Each row was made from one path, in order. Every step used is in the known rows, and no mark comes twice. Write each row's path.
(in the rows, 128 means zero)
Known rows
nuvuf > fadanit > zefuli > kudad > nasik > zepev > milat > gaki > bili: [176 171 101 109  78 153 140 102  97 166 148 141 135 149 111  54 134 116
 140 140 130 137 131 119  98  89 169 117 147]
zepev > milat > gaki: [121 171 155 114 102 165 120 120 105 146 118 132 138 117 144  83 157 155
 143 159 167 147 131 140 104  99 136 129 168]
gaki > milat > zepev > nasik > kudad > zefuli: [135 180 120  75  83 161 156 132  88 124 147 148 118 161 132  62 119 167
 140 136 193 128 101 116  85  84 105 152 170]
zefuli > kudad > nasik > zepev > milat > gaki > vifi: [136 169 142  79  88 129 129  85 117 137 136 136 139 124 130  44 117 120
 161 143 124 150 114 115 102  87 129 115 150]
nuvuf > fadanit: [130 178 111 107 115 171 126 106  94 108  86  94 145 165  99  70 115 155
 120 121 141 155 117 116 125 111 160 139 177]
rarob > fadanit > zefuli > kudad > nasik > zepev: [169 178 130  96  62 151 122  99 135  88 160 111 150 157 115  67 102 126
 142 139 112 136 102 107  92 115 175  96 146]
zefuli > kudad > nasik > zepev > milat > gaki: [154 169 159  91  80 158 112 114 126 144 152 140 133 115 138  80 145 146
 148 160 165 143 134 137  83 108 149 103 155]
vifeli > fadanit > zefuli > kudad > nasik > zepev > milat > gaki > vifi: [135 180 123 102  58 135 128  95 125 149 126 135 168 154 129  30 117 119
 138 150 118 140 116 117  92  81 125 103 156]
zepev > nasik > kudad > zefuli: [120 164 121  81  89 157 143 129  83  91 134 154 117 149 132  69 117 177
 122 109 187 112  89 133  90  94 111 144 158]
fadanit > rarob > gaki > milat > zepev: [138 185 133 107  77 153 140 124 104 146 130  62 146 154 150  69 125 113
 166 213 146 171  98  87 105 102 140 159 159]
milat > zepev > nasik > kudad > zefuli > fadanit > rarob: [136 142 141 112  75 167 136 176  72  94 155 122 140 177 127  67 129 147
 140 144 154 118  96 127  51 114 113 152 127]
zefuli > kudad: [124 172 143 106  94 149 107 112 102  89 132 104 161 152 111  55 140 134
 140 154 125 120 104 106  95 128 147 108 121]
rarob > fadanit > ledege: [106 180 108 144  88 155 112 101  99  76 131  97 173 168 123  71  96 134
 128 131 103 171 107 142 108 100 179 148 155]
fadanit > zefuli > kudad > nasik > zepev > milat: [194 167 124 130  66 160 121 118 113  92 159 141 145 143 151  46 135 134
 162 131 147 119 109 116  97  90 145  75 155]
zepev > nasik > kudad: [152 166 116 110  83 141 133 123  97  79 104 131 105 133 135  49 135 161
 130 119 173  99  96 136 104 116 129 142 142]
ledege > fadanit: [113 142 105 102 102 124 101 140 102  96  75 101 138 118 129  84 142 147
 121 141 109 174 102 108 149 134 130 118 161]
kudad > zefuli > fadanit: [ 93 165 153 101  87 170 136 138  67 116 142 121 149 173  92  88 115 150
 117 105 126 151  89 109  97 100 118 148 164]
nasik > kudad > zefuli > fadanit > vifeli: [120 159 140 143  77 161 129 154  62  86 153 127 159 166 111  96  91 141
 106 133 130 132  75 119  62  75 127 142 158]
nasik > zepev > milat > gaki: [160 179 148 113  86 158 111 120 119 155 117 137 136 107 147  79 157 139
 150 150 165 147 129 140  95  99 143 126 161]
zefuli > kudad > nasik: [107 157 152  83  94 149 125 111 110  78 155 105 141 146 117  93 111 150
 133 152 128 135 104 101 102 125 154 111 160]
zepev > nasik > kudad > zefuli > fadanit > rarob: [129 141 127 123  83 159 127 164  71  83 156 134 142 175 129  65 126 141
 127 122 144 115  81 139  71 111 116 151 125]
nasik > kudad > zefuli > fadanit: [108 175 139  98  78 163 128 148  70 112 148 128 133 164 103  73 105 148
 108  98 143 136  89 124  81 103 110 151 138]
zepev > nasik > kudad > zefuli > fadanit > ledege: [120 157 114 120  64 155 122 147  70  85 152 144 154 189 111  73  88 145
 118 101 136 123  99 140  70  98 139 148 147]
bili > gaki: [114 167 137 144  88 130 110 123 104 109 117 119 157 126 126  95 115 142
 109 146 125 169  51 117  99 117 147 180 166]
rarob > gaki > milat > zepev > nasik > kudad > zefuli > fadanit: [124 168 141  76  56 170 159 130  74 136 160 114 109 182  96  53 105 154
 127 127 161 145  90 108  84  93 108 151 149]
gaki > vifi: [106 175 120 109 107 118 135  89  89 102  87 107 156 139 130  48 111 113
 150 126 101 149  86  98 136  87 123 154 163]
ledege > fadanit > zefuli > kudad > nasik > zepev > milat > gaki > vifi: [145 153 118  78  79 123 120 107 123 136 131 145 148 136 134  41 116 117
 156 152 104 147 124 110 107  91 127  87 146]
nuvuf > fadanit > zefuli > kudad: [149 179 111 108  91 172 112 119 105  95 130 113 182 204  94  38 118 135
 133 158 119  99 123 100  85 114 163  77 125]
fadanit > nuvuf: [123 158 131 148 105 127 105 142 106  86 109  72 163 140 145  92 114 125
 137 176 146 144  97 104 103 111 158 146 155]
milat > zepev: [128 180 160 102  86 161 135 142  99 122  93  80 148 140 126  88 139 148
 153 179 153 141 126  92  88 116 136 149 172]
bili > gaki > vifi: [105 169 122 128  94 104 124  96  96 115 100 123 160 131 124  57  97 116
 130 130  93 171  52 102 119  91 128 183 160]
rarob > gaki: [ 97 168 129 100  79 148 129  91  96  96 108  67 129 131 139  79 112 142
 124 153 138 157  69 107 139 114 156 141 147]

Write each row's path
[124 150 149 166  82 158 125 141  68  83 127 105 171 163 104 101 112 133
 117 147 107 137  80 106  85  87 148 137 173]  zefuli > fadanit > vifeli
[113 164 133 164  99 166 134 101  89  68 131  92 163 153 112  87 112 150
 122 155 107 166  87 122 105  77 168 135 177]  rarob > fadanit > vifeli
[167 175 122 112  66 139 139 134 106 122 122 131 111 140 132  49 127 152
 140 154 178 129  92 122  79 109 121 167 151]  bili > gaki > milat > zepev > nasik > kudad
[107 167 132 106  64 155 126 121 117  87 145 104 175 182 118  80 109 145
 109 161 124 122 106 102  88 117 151  95 166]  vifeli > fadanit > zefuli > kudad > nasik
[109 169 118 167  71 130 104 139 113 102  88  55 183 156 137  77 124 133
  99 173 148 160  89 110  96 112 143 153 168]  vifeli > fadanit > nuvuf
[112 163 130 148 105 144 117 113 112  79 127  58 152 151 122  72 107 140
 134 166 128 174 100 116 111 106 169 144 147]  rarob > fadanit > nuvuf
[173 174 138  90  80 178 118 118 126 149 151 143 145 152 123  68 127 147
 144 158 161 131 147 133  78 100 162  86 156]  nuvuf > fadanit > zefuli > kudad > nasik > zepev > milat > gaki
[107 188 120  86  96 153 124 137  87 101 136 138 133 141 146  80 106 155
 114 116 174 130  88 130  87  95 114 149 147]  nasik > kudad > zefuli
[144 145 157 100  81 165 163 123  91 101  92 108 126 154 104  71 159 180
 162 159 170 115 122  98 100 117 131 139 191]  milat > zepev > nasik
[132 151  98  67  75 151 143 144  94 114 152 128 106 154 149  58 114 160
 133 155 176 149  87 121  93 101 105 137 140]  ledege > fadanit > rarob > gaki > milat > zepev > nasik > kudad > zefuli
[116 143 125  84  84 142 117 132 115  77 148 116 154 164 120  88 107 144
 127 163 109 127 111  95 105 127 151  76 153]  ledege > fadanit > zefuli > kudad > nasik
[132 169 118 133  99 139 141 105  78 165 115 131 129 110 130  69 165 124
 141 139 136 155 115 130 123  84 142 161 158]  zepev > milat > gaki > bili
[123 161 154  84  64 174 151 153  69 118 144 128 119 175  90  67 116 170
 126 113 162 125 106 116  64 104 105 149 150]  milat > zepev > nasik > kudad > zefuli > fadanit
[127 187 114 134  56 158 107 125 112 101 118 103 205 198 110  35 140 130
 113 166 117 104 106 104  75 116 143  89 128]  vifeli > fadanit > zefuli > kudad
[159 165 123 108  79 137 135 100  98 161 149 138 124 111 123  66 151 116
 145 141 134 148 119 124 102  95 154 139 143]  zefuli > kudad > nasik > zepev > milat > gaki > bili
[121 148 147 151  90 135 108 154  93  95 126  69 162 162 114  85 108 120
 132 159 128 146  94 103  91 115 150 148 144]  zefuli > fadanit > nuvuf
[121 176 105  89  52 163 152 131  96 124 148 118 127 173 147  48 115 162
 116 153 192 141  77 126  77  90 104 154 151]  vifeli > fadanit > rarob > gaki > milat > zepev > nasik > kudad > zefuli
[153 173 120  80  86 145 132  90 117 144 135 144 151 160 116  33 101 122
 156 143 120 136 129 113  97  80 143  97 154]  nuvuf > fadanit > zefuli > kudad > nasik > zepev > milat > gaki > vifi
[180 165 132 129  76 153 124 113 108  95 137 131 123 114 157  67 139 142
 159 112 158 149  98 123 121  90 139 109 183]  kudad > nasik > zepev > milat
[134 142 152 113  72 152 134 172  85 104 149  95 134 175 107  75 100 153
 133 158 175 127 108 106  52 108 125 146 143]  milat > zepev > nasik > kudad > zefuli > fadanit > nuvuf
[154 181 141 113  50 167 113 123 132 153 140 136 162 145 137  67 145 144
 126 166 157 133 132 137  70 102 146  91 159]  vifeli > fadanit > zefuli > kudad > nasik > zepev > milat > gaki
[ 93 165 110 138  56 147 116 111 102  94 108  52 159 149 156  63 126 130
 103 170 133 163  56 125 114 121 146 152 134]  vifeli > fadanit > rarob > gaki
[169 168 110 117  71 141 138 109  98 159 153 144 140 132 127  62 145 108
 147 149 128 130 121 119  95  89 157 121 141]  fadanit > zefuli > kudad > nasik > zepev > milat > gaki > bili
[110 147 123  78  63 135 159 111  75 104 138  96 118 164 127  26  89 130
 147 141 130 136  71 106  92  91 106 153 118]  milat > zepev > nasik > kudad > zefuli > fadanit > rarob > gaki > vifi
[163 175 133  97  73 133 121 114 124  98 124 110 133 118 135 104 110 126
 140 127 137 150  91 105 112 116 160 138 184]  kudad > nasik > zepev
[127 158 128 109  55 162 130 161  71  99 150 132 155 191 108  75  87 151
 129 124 149 122 115 129  52 100 136 149 149]  milat > zepev > nasik > kudad > zefuli > fadanit > ledege
[130 178  91 130  99 159 105 121  92  91 104 106 175 182 119  79  86 134
 121 129 126 151 119 130 104 105 182 140 170]  nuvuf > fadanit > ledege
[145 151 131 130  68 155 134 169  80 123 176 136 145 180 126  64 119 132
 134 152 143 146  73 124  52 105 112 177 134]  bili > gaki > milat > zepev > nasik > kudad > zefuli > fadanit > rarob
[169 181 121 101  74 147 147 130 103 115 113 120 107 145 137  43 135 151
 152 152 182 115 113 119  92 104 121 146 154]  gaki > milat > zepev > nasik > kudad
[141 152 137 119  75 148 138 162  89 124 159  98 137 184 111  68  99 138
 141 164 171 142 105  99  66  94 121 152 153]  gaki > milat > zepev > nasik > kudad > zefuli > fadanit > nuvuf
[165 173 148  97  73 164 114 122 127 142 156 148 149 135 142  75 138 136
 153 168 157 125 136 130  76 101 155  87 152]  fadanit > zefuli > kudad > nasik > zepev > milat > gaki
[177 176 128  95  62 139 114 121 131  91 148 120 156 150 128  82 108 115
 146 146 125 118  99  99  88 119 167  98 151]  fadanit > zefuli > kudad > nasik > zepev
[130 182 124 119  84 171 117 101 108  82 151 107 181 193  99  31 128 134
 141 161 100 114 114 112  89 112 164  82 112]  rarob > fadanit > zefuli > kudad
[132 171 142  89  68 171 155 143  75 136 157 132 123 183  93  58 117 154
 134 119 158 138 103 109  79  91 102 154 160]  gaki > milat > zepev > nasik > kudad > zefuli > fadanit
[185 164 136 121  73 157 116 109 112  93 154 133 128 123 146  51 143 141
 162 121 154 137 105 120 104  99 140  93 158]  zefuli > kudad > nasik > zepev > milat
[128 142 140 138  73 165 142 149  60  78 154 141 146 173  99  88 101 160
 111 127 141 117  77 121  66  75 127 136 170]  zepev > nasik > kudad > zefuli > fadanit > vifeli
[101 165 124 128  75 154 114 145  69  98 149 127 179 189 112  95  85 131
 118 114 114 146  98 126  79  95 147 152 160]  kudad > zefuli > fadanit > ledege
[124 184  97 113  77 145 131 114  90 131 174  98 134 167 154  55 102 100
 131 152 132 176  59 116 118  85 127 161 128]  nasik > kudad > zefuli > fadanit > rarob > gaki > milat
[167 153  97 107  71 129 127 121 103 159 142 143 133 125 126  61 149 112
 141 149 114 146 125 118 109 100 152 108 137]  ledege > fadanit > zefuli > kudad > nasik > zepev > milat > gaki > bili
[135 190 112 149  95 126 119 102 111 146 134 124 161 143 133  77 120 109
 129 157 117 195  56 103 129  88 141 185 182]  bili > gaki > milat
[165 163 121 106  56 152 146 137  94 112 140 100 102 159 133  35 125 139
 148 158 170 121  96 123  83 113 122 150 121]  zefuli > fadanit > rarob > gaki > milat > zepev > nasik > kudad
[126 165  85 120  91 128 118 106 106 124 133  79 140 146 161  62 125  98
 140 179 109 195  64 104 158 103 143 142 148]  ledege > fadanit > rarob > gaki > milat
[134 154  91 124  88 136 108 153 104  93  87 119 174 162 137  77 128 130
 127 156  99 130 108 100 128 114 141  93 157]  ledege > fadanit > zefuli
